Each row was made from one path, in order. Every step used is in the known rows, and no mark comes twice. Write each row's path.
Known rows:
bima-gavoz-lotab-vubok-kozun: .01  -.20  -.21  -.25  .25  .12  .22  -.33  -.14  .29  .18  .06  .04  .20  .19  .09  -.18  .06  -.18  .03  .33  -.18  -.35  -.02  -.06  -.18  -.07  -.08  -.22  .09  .10  .13  .33  -.11  .23  -.01  -.17  .00  .18  -.13  .42
bima-gavoz-lotab-vubok-kozun-zekof: -.05  -.18  -.10  -.51  .13  .45  .49  -.34  .01  .27  .11  .18  .08  .10  .12  -.04  -.20  .02  -.17  -.07  .19  -.04  -.13  -.27  .01  -.09  -.10  .09  -.19  .14  -.32  .19  .27  -.22  .31  .04  -.32  .13  .15  -.24  .27
lotab-vubok: -.13  .04  -.26  -.18  -.01  .02  .21  .01  .10  .21  .05  -.05  .04  .09  .21  .12  -.18  .00  -.14  .14  .04  -.11  -.25  -.10  -.01  .06  -.03  -.09  -.16  .00  .23  .20  .11  -.06  .11  .06  -.01  .16  .11  .03  .18
gebun-zekof-kozun: -.08  -.01  -.09  -.12  .14  .27  .15  -.15  -.01  .23  -.23  -.01  -.07  .38  -.06  .11  -.09  -.02  .01  .08  -.12  -.25  -.06  -.41  .38  .06  -.22  .07  -.10  -.04  -.31  .02  .02  .06  .03  -.06  -.26  .02  .06  -.11  -.07
lotab-vubok-kozun: -.08  -.04  -.31  -.21  .12  .27  .33  -.32  -.23  .30  .08  -.05  .11  .21  .16  .11  -.24  .09  -.20  .12  .12  -.07  -.26  -.09  .04  -.07  -.03  -.06  -.22  .01  -.03  .19  .17  -.12  .21  -.04  -.25  .04  .18  -.02  .33
kozun-zekof: -.10  -.02  -.05  -.40  -.09  .46  .36  -.14  .16  .13  -.07  .09  .03  .02  .05  .02  -.14  -.02  -.14  -.02  -.12  .07  .17  -.37  .10  .11  -.07  .17  -.09  .00  -.43  .18  .07  -.15  .22  .03  -.16  .18  .13  -.10  -.04
bima-gavoz-lotab-vubok: .00  -.18  -.10  -.22  .17  -.20  .05  .01  .25  .19  .19  .11  -.07  .07  .25  .08  -.08  -.03  -.13  .00  .34  -.27  -.39  -.01  -.16  -.09  -.08  -.12  -.17  .12  .41  .12  .33  -.06  .15  .10  .10  .12  .11  -.14  .30
gebun-zekof: -.10  .15  -.14  -.01  .06  .04  .09  -.34  .06  .23  -.08  -.04  .00  .16  .15  .04  -.39  .03  -.16  .13  -.17  -.22  -.03  -.50  -.05  -.01  -.04  -.06  -.14  -.12  -.11  -.06  .05  .00  .07  -.08  .16  .00  -.02  .04  .02
dide-zekof: -.14  -.04  .10  -.18  -.19  .34  .10  .11  .02  .20  -.16  -.07  -.11  -.06  .13  -.08  -.12  -.15  -.29  .10  -.29  -.17  .13  -.13  .11  .16  -.13  .19  -.12  -.07  .02  .14  -.24  .05  .11  .22  -.03  .04  .16  -.09  -.25
bima-gavoz: .04  -.23  .00  -.13  .19  -.02  -.23  -.10  .24  .16  .01  .06  -.23  .01  .12  .12  -.07  .01  -.09  -.02  .08  -.10  -.06  -.12  .05  -.06  -.02  .03  -.12  .02  .15  .01  .32  -.08  .08  .04  .15  -.06  .08  -.05  .20
lotab-vubok-gebun-zekof-dide: -.15  -.05  -.11  -.11  -.05  .40  .37  -.12  .07  .47  -.13  -.05  .03  .01  .13  .15  -.35  .04  -.24  -.05  -.16  -.40  -.14  -.47  .19  .18  .07  .27  -.32  -.06  .00  -.01  .07  .04  .11  .02  -.19  .19  -.04  -.02  .21
lotab-vubok-gebun: -.13  -.02  -.29  -.30  -.15  .12  .33  .20  .18  .45  .19  -.01  .03  .08  .09  .12  -.34  .18  -.18  .21  .03  -.11  -.57  -.13  -.02  .05  -.04  .06  -.20  -.09  .21  .28  .09  -.03  -.07  .09  -.04  .33  -.07  .10  .28
dide-zekof-gebun-gavoz: -.03  -.12  .07  -.06  -.27  .30  -.08  .19  -.10  -.08  -.18  -.17  -.13  .07  -.01  .35  .13  .06  -.38  .24  -.10  -.12  -.17  -.28  -.02  .32  -.05  .17  -.03  -.31  .18  .10  .04  .10  .20  .18  .13  .15  .16  .12  -.12
vubok-gebun-gavoz-bima: .19  -.22  .03  .00  -.20  .14  -.08  -.01  .10  .07  .08  -.02  -.23  .08  .03  .23  -.20  .22  -.15  .11  .17  -.07  -.15  -.15  -.16  .01  -.04  .13  -.18  -.29  .37  .03  .48  .02  .15  .01  .10  -.12  -.03  .02  .09
gebun-gavoz: -.06  -.07  -.03  .14  -.23  .15  -.07  -.02  .01  -.11  -.09  -.03  -.14  .09  .04  .34  .06  .15  -.19  .11  .10  -.08  -.14  -.22  -.17  .16  .00  .04  -.12  -.34  .15  .02  .16  .05  .23  .03  .04  .05  .03  .14  .07
kozun-vubok: -.10  .00  -.23  -.23  .15  .30  .14  .09  .01  .22  -.10  -.17  -.20  .18  -.08  .13  .12  .14  -.02  .37  .06  .12  -.25  -.17  .11  .06  .00  -.04  .00  -.02  -.07  .15  .05  -.11  -.07  -.08  -.11  .23  .29  .08  .07
lotab-vubok-kozun-zekof-gebun-gavoz: -.03  -.12  -.09  -.22  -.17  .40  .19  -.01  -.15  -.04  -.08  -.08  .01  .15  -.01  .37  .07  .14  -.33  .20  .06  -.01  -.30  -.36  -.04  .24  -.02  .10  -.07  -.22  -.01  .16  .23  -.04  .28  .09  -.05  .21  .16  .08  .12
bima-gavoz-gebun-vubok-kozun-zekof: .00  -.28  -.16  -.45  -.11  .64  .49  -.37  -.01  .31  .12  .16  .16  .26  .00  .11  -.14  .14  -.11  -.03  .12  .09  -.10  -.40  .13  -.05  -.10  .18  -.15  .06  -.51  .17  .19  -.14  .26  -.01  -.36  .12  .09  -.08  .29
zekof-dide: -.08  -.13  -.01  -.07  -.06  .47  .13  -.04  .04  .22  -.24  -.07  -.06  -.06  .09  .27  -.02  -.06  -.20  -.14  -.16  -.24  .24  -.25  .32  .24  .09  .33  -.21  -.05  -.07  .01  .06  .05  .21  .02  -.23  .10  .17  -.02  .07
bima-gavoz-gebun-zekof: .02  -.06  -.13  -.01  -.05  -.05  -.03  -.46  .30  .25  .02  .08  -.02  .14  .17  -.04  -.44  .18  -.10  .08  -.06  -.08  -.04  -.45  .01  -.03  -.09  -.05  -.14  .04  .08  -.09  .13  -.04  -.01  .03  .27  -.05  -.19  .07  .11
gebun-vubok-lotab: -.06  -.27  -.19  -.08  .03  .43  -.04  .22  -.03  .39  .06  -.04  -.08  .46  .09  .36  .23  .18  -.01  .25  .43  -.26  -.35  -.14  -.22  -.09  -.06  .15  -.15  -.37  .14  .10  .13  .06  .11  -.25  -.06  .28  .20  .18  .37
kozun-zekof-gebun: .01  -.05  -.07  -.52  .00  .43  .17  .08  .01  .10  -.14  -.14  .04  .10  -.02  .25  .00  -.03  -.32  .21  -.26  .09  .05  -.41  .27  .25  -.05  .21  .06  -.02  -.29  .22  .11  -.08  .13  .08  .07  .30  .30  .02  -.12

Which path is each row?
.07  -.20  -.07  -.61  .18  .38  .24  -.07  -.06  .19  .02  -.05  .06  .16  .03  .20  -.03  -.02  -.33  .15  .00  -.01  -.19  -.33  .18  .09  -.08  .15  -.01  .10  -.18  .22  .29  -.13  .20  .09  -.02  .26  .33  -.11  .13 -> bima-gavoz-lotab-vubok-kozun-zekof-gebun
.16  -.26  .00  -.08  -.11  .27  -.01  .08  .05  .11  .01  -.05  -.30  .21  -.11  .23  -.06  .24  -.05  .18  .23  -.05  -.27  -.16  .00  .02  -.09  .12  -.15  -.23  .27  .07  .46  .01  .08  .00  -.08  -.06  .03  -.03  .07 -> zekof-kozun-vubok-gebun-gavoz-bima
-.01  -.27  .08  -.16  -.08  .19  .07  .23  .07  .15  .07  .08  -.21  .19  -.06  .17  .20  .13  -.15  .11  .37  -.28  -.49  -.11  -.16  .02  -.19  .12  -.11  -.15  .19  .09  .13  .12  .10  .12  -.08  .23  .08  -.11  .06 -> dide-zekof-kozun-vubok-gebun-gavoz-lotab
-.09  -.18  -.02  -.14  .06  .29  .26  -.13  .15  .46  -.05  .04  -.04  -.01  .15  .13  -.30  .03  -.22  -.12  .01  -.48  -.23  -.43  .12  .08  .04  .26  -.32  .01  .12  -.06  .20  .04  .12  .05  -.12  .15  -.04  -.11  .30 -> bima-gavoz-lotab-vubok-gebun-zekof-dide
-.03  -.20  -.20  -.45  -.18  .70  .56  -.35  -.06  .31  .10  .12  .23  .27  .00  .12  -.15  .15  -.13  .00  .06  .12  -.06  -.41  .14  -.01  -.11  .18  -.14  .02  -.57  .20  .10  -.12  .27  -.04  -.40  .15  .11  -.05  .21 -> gavoz-gebun-vubok-kozun-zekof
-.08  -.07  -.12  -.45  .01  .62  .49  -.36  -.08  .22  -.02  .09  .11  .12  .04  .01  -.20  .04  -.18  -.03  -.05  .09  .10  -.35  .12  .01  -.08  .16  -.14  .02  -.55  .19  .12  -.20  .29  -.02  -.36  .11  .17  -.14  .11 -> vubok-kozun-zekof
.22  -.23  .14  -.06  -.17  .20  -.18  .04  -.02  -.06  -.07  -.13  -.22  .07  .03  .24  -.06  .06  -.28  .16  .02  -.10  .03  -.18  -.04  .13  -.07  .16  -.10  -.24  .36  .03  .39  .04  .21  .10  .19  -.14  .16  -.03  -.13 -> dide-zekof-gebun-gavoz-bima
-.11  .00  -.21  -.26  .26  .42  .25  .02  -.06  .30  -.22  -.15  -.20  .40  -.19  .09  .11  .11  .09  .35  .04  -.02  -.34  -.35  .33  .05  -.13  -.04  -.01  .02  -.27  .09  .02  -.06  -.12  -.10  -.32  .20  .24  -.03  .02 -> gebun-zekof-kozun-vubok
-.12  -.15  -.18  -.19  .36  .50  .03  .18  -.04  .41  -.18  -.10  -.30  .46  -.04  .10  .25  .21  .09  .39  .40  -.18  -.37  -.15  -.02  -.05  -.14  .07  -.11  -.21  .06  .09  .08  -.09  -.06  -.24  -.21  .30  .26  .05  .21 -> gebun-zekof-kozun-vubok-lotab
-.10  -.07  -.20  -.29  .23  .46  .20  .16  -.04  .24  -.21  -.16  -.24  .35  -.23  .15  .26  .10  .10  .33  .08  .07  -.29  -.19  .38  .08  -.13  .01  .02  .04  -.23  .17  .02  -.06  -.10  -.07  -.37  .23  .31  -.02  .00 -> zekof-kozun-vubok
.03  -.10  -.12  -.55  .06  .53  .26  -.08  -.14  .17  -.10  -.13  .10  .16  -.04  .24  -.05  .01  -.35  .21  -.20  .10  .00  -.39  .28  .18  -.06  .21  .02  .00  -.39  .24  .14  -.11  .17  .03  -.07  .25  .33  -.02  -.02 -> vubok-kozun-zekof-gebun
-.01  -.11  -.01  -.17  -.21  .36  .05  .07  -.04  -.11  -.14  -.08  -.06  .11  -.04  .39  .15  .12  -.31  .18  -.03  -.01  -.14  -.39  -.03  .29  -.02  .15  -.02  -.28  -.04  .11  .19  .00  .24  .09  .06  .21  .14  .11  -.01 -> kozun-zekof-gebun-gavoz
-.14  -.21  -.09  -.25  .27  .60  .03  .34  -.05  .40  -.21  -.11  -.34  .38  -.06  .05  .33  .14  .06  .38  .36  -.16  -.31  -.02  .03  .02  -.17  .16  -.10  -.18  .10  .16  -.02  -.07  -.04  -.14  -.27  .32  .32  .01  .11 -> dide-zekof-kozun-vubok-lotab
.11  -.29  -.11  -.09  -.18  .00  -.19  -.22  .43  .15  .07  .11  -.09  .04  .13  .06  -.17  .22  -.03  .00  .08  .17  .04  -.07  .16  .03  -.11  .05  -.08  .12  .23  .05  .17  -.05  -.01  .14  .22  -.02  -.13  .11  .13 -> bima-gavoz-gebun
-.11  -.14  -.19  -.17  .28  .42  -.05  .23  .01  .36  -.10  -.11  -.30  .31  .04  .12  .24  .22  .03  .41  .41  -.08  -.29  -.02  -.17  -.04  -.04  .06  -.09  -.24  .20  .12  .11  -.13  -.02  -.22  -.06  .33  .29  .13  .24 -> kozun-vubok-lotab
-.11  -.04  -.02  -.01  .02  .41  .20  -.24  .03  .30  -.26  -.06  -.01  .00  .14  .18  -.23  -.04  -.22  -.11  -.21  -.36  .17  -.49  .24  .19  .08  .27  -.25  -.06  -.12  -.10  .04  .06  .19  -.02  -.15  .06  .06  -.03  .08 -> gebun-zekof-dide
-.10  -.19  -.01  -.31  -.03  .82  .48  -.25  -.08  .28  -.22  .04  .06  -.03  .06  .15  -.11  -.04  -.23  -.22  -.12  -.14  .26  -.38  .36  .20  .05  .41  -.26  .04  -.42  .08  .10  -.07  .34  .01  -.51  .13  .20  -.16  .13 -> vubok-kozun-zekof-dide
-.09  -.19  -.20  -.18  .24  .49  .02  .14  .05  .41  -.15  -.07  -.27  .46  -.04  .07  .21  .28  .12  .40  .42  -.09  -.34  -.14  .02  -.03  -.17  .08  -.10  -.16  .10  .10  .05  -.09  -.09  -.21  -.18  .31  .18  .09  .21 -> gavoz-gebun-zekof-kozun-vubok-lotab
-.12  -.05  -.19  -.49  .02  .56  .59  -.32  -.07  .26  .03  .10  .15  .12  .10  -.02  -.25  .03  -.19  .00  .02  .05  -.06  -.32  .08  .00  -.08  .09  -.19  .07  -.42  .24  .13  -.22  .29  .01  -.38  .16  .15  -.15  .19 -> lotab-vubok-kozun-zekof
.02  -.25  .00  -.13  -.04  .11  .03  .17  .10  .12  .10  .09  -.20  .24  -.06  .27  .20  .19  -.09  .10  .43  -.24  -.51  -.12  -.17  -.01  -.16  .06  -.09  -.16  .18  .08  .24  .10  .09  .03  -.06  .24  .07  -.06  .15 -> zekof-kozun-vubok-gebun-gavoz-lotab
-.09  -.03  -.14  -.20  .07  .32  .25  -.06  .03  .37  -.14  .00  -.06  .38  -.11  .11  -.18  .06  -.01  .12  -.10  -.25  -.28  -.41  .37  .05  -.22  .11  -.14  -.06  -.27  .08  .01  .07  -.06  -.02  -.28  .11  -.03  -.09  .01 -> vubok-gebun-zekof-kozun
-.12  -.15  .04  -.28  -.08  .71  .39  -.10  .09  .23  -.24  .04  .01  -.10  .06  .16  -.05  -.07  -.20  -.22  -.18  -.16  .31  -.41  .36  .27  .05  .43  -.22  .02  -.33  .07  .07  -.04  .29  .05  -.38  .19  .16  -.14  .04 -> kozun-zekof-dide
.12  -.31  .09  -.15  .24  -.18  -.24  -.07  .28  .11  .14  .17  -.21  .05  .17  .12  .05  -.03  -.11  -.10  .34  -.26  -.12  -.04  -.15  -.16  -.11  .01  -.10  .05  .25  -.02  .38  .01  .15  .04  .22  .02  .14  -.18  .18 -> bima-gavoz-lotab
-.05  -.17  -.19  -.34  -.02  -.04  .21  .19  .28  .46  .30  .09  -.05  .07  .12  .10  -.27  .16  -.16  .12  .24  -.22  -.67  -.07  -.12  -.07  -.09  .04  -.20  -.01  .34  .23  .24  -.02  -.04  .11  .04  .30  -.08  -.02  .37 -> bima-gavoz-lotab-vubok-gebun
-.05  -.06  -.17  -.20  .07  -.11  .16  .03  .16  .18  .17  .05  .01  .10  .23  .11  -.08  -.03  -.15  .05  .26  -.24  -.33  -.03  -.15  -.03  -.08  -.11  -.16  .05  .33  .15  .20  -.02  .17  .07  .06  .19  .14  -.09  .20 -> gavoz-lotab-vubok
-.14  -.06  -.10  -.14  .01  .50  .34  -.09  .03  .47  -.18  -.09  -.04  .04  .03  .16  -.25  .09  -.19  .03  -.15  -.32  -.16  -.50  .24  .18  .07  .29  -.25  -.07  -.10  -.03  .03  .03  .04  -.02  -.23  .21  .02  .00  .19 -> kozun-vubok-gebun-zekof-dide
-.14  .10  -.25  -.19  .05  .18  .29  -.14  .07  .48  .04  -.09  -.04  .21  .01  .01  -.42  .22  -.13  .34  -.08  -.16  -.48  -.52  -.06  -.02  -.04  -.04  -.14  -.13  -.08  .04  .03  -.05  -.14  -.07  .05  .22  -.08  .09  .17 -> kozun-vubok-gebun-zekof
-.09  -.09  -.24  -.33  -.10  .02  .29  .21  .21  .44  .28  .05  .02  .10  .12  .11  -.27  .16  -.18  .15  .19  -.20  -.64  -.08  -.12  -.02  -.09  .05  -.19  -.05  .29  .26  .15  .00  -.03  .10  .00  .35  -.06  .02  .30 -> gavoz-lotab-vubok-gebun
-.11  -.10  -.07  -.13  .00  .33  .33  -.10  .10  .45  -.07  .01  .02  .02  .15  .14  -.31  .03  -.25  -.09  -.05  -.46  -.19  -.44  .13  .13  .05  .26  -.31  -.03  .06  -.03  .10  .07  .13  .03  -.16  .20  -.02  -.08  .23 -> gavoz-lotab-vubok-gebun-zekof-dide
-.11  -.11  -.26  -.40  .02  .42  .32  .30  .07  .50  .01  -.10  -.15  .27  -.21  .15  -.03  .26  -.01  .34  .07  .01  -.61  -.19  .25  .07  -.12  .13  -.07  -.07  -.11  .26  .02  -.04  -.23  .00  -.29  .38  .07  .06  .16 -> zekof-kozun-vubok-gebun
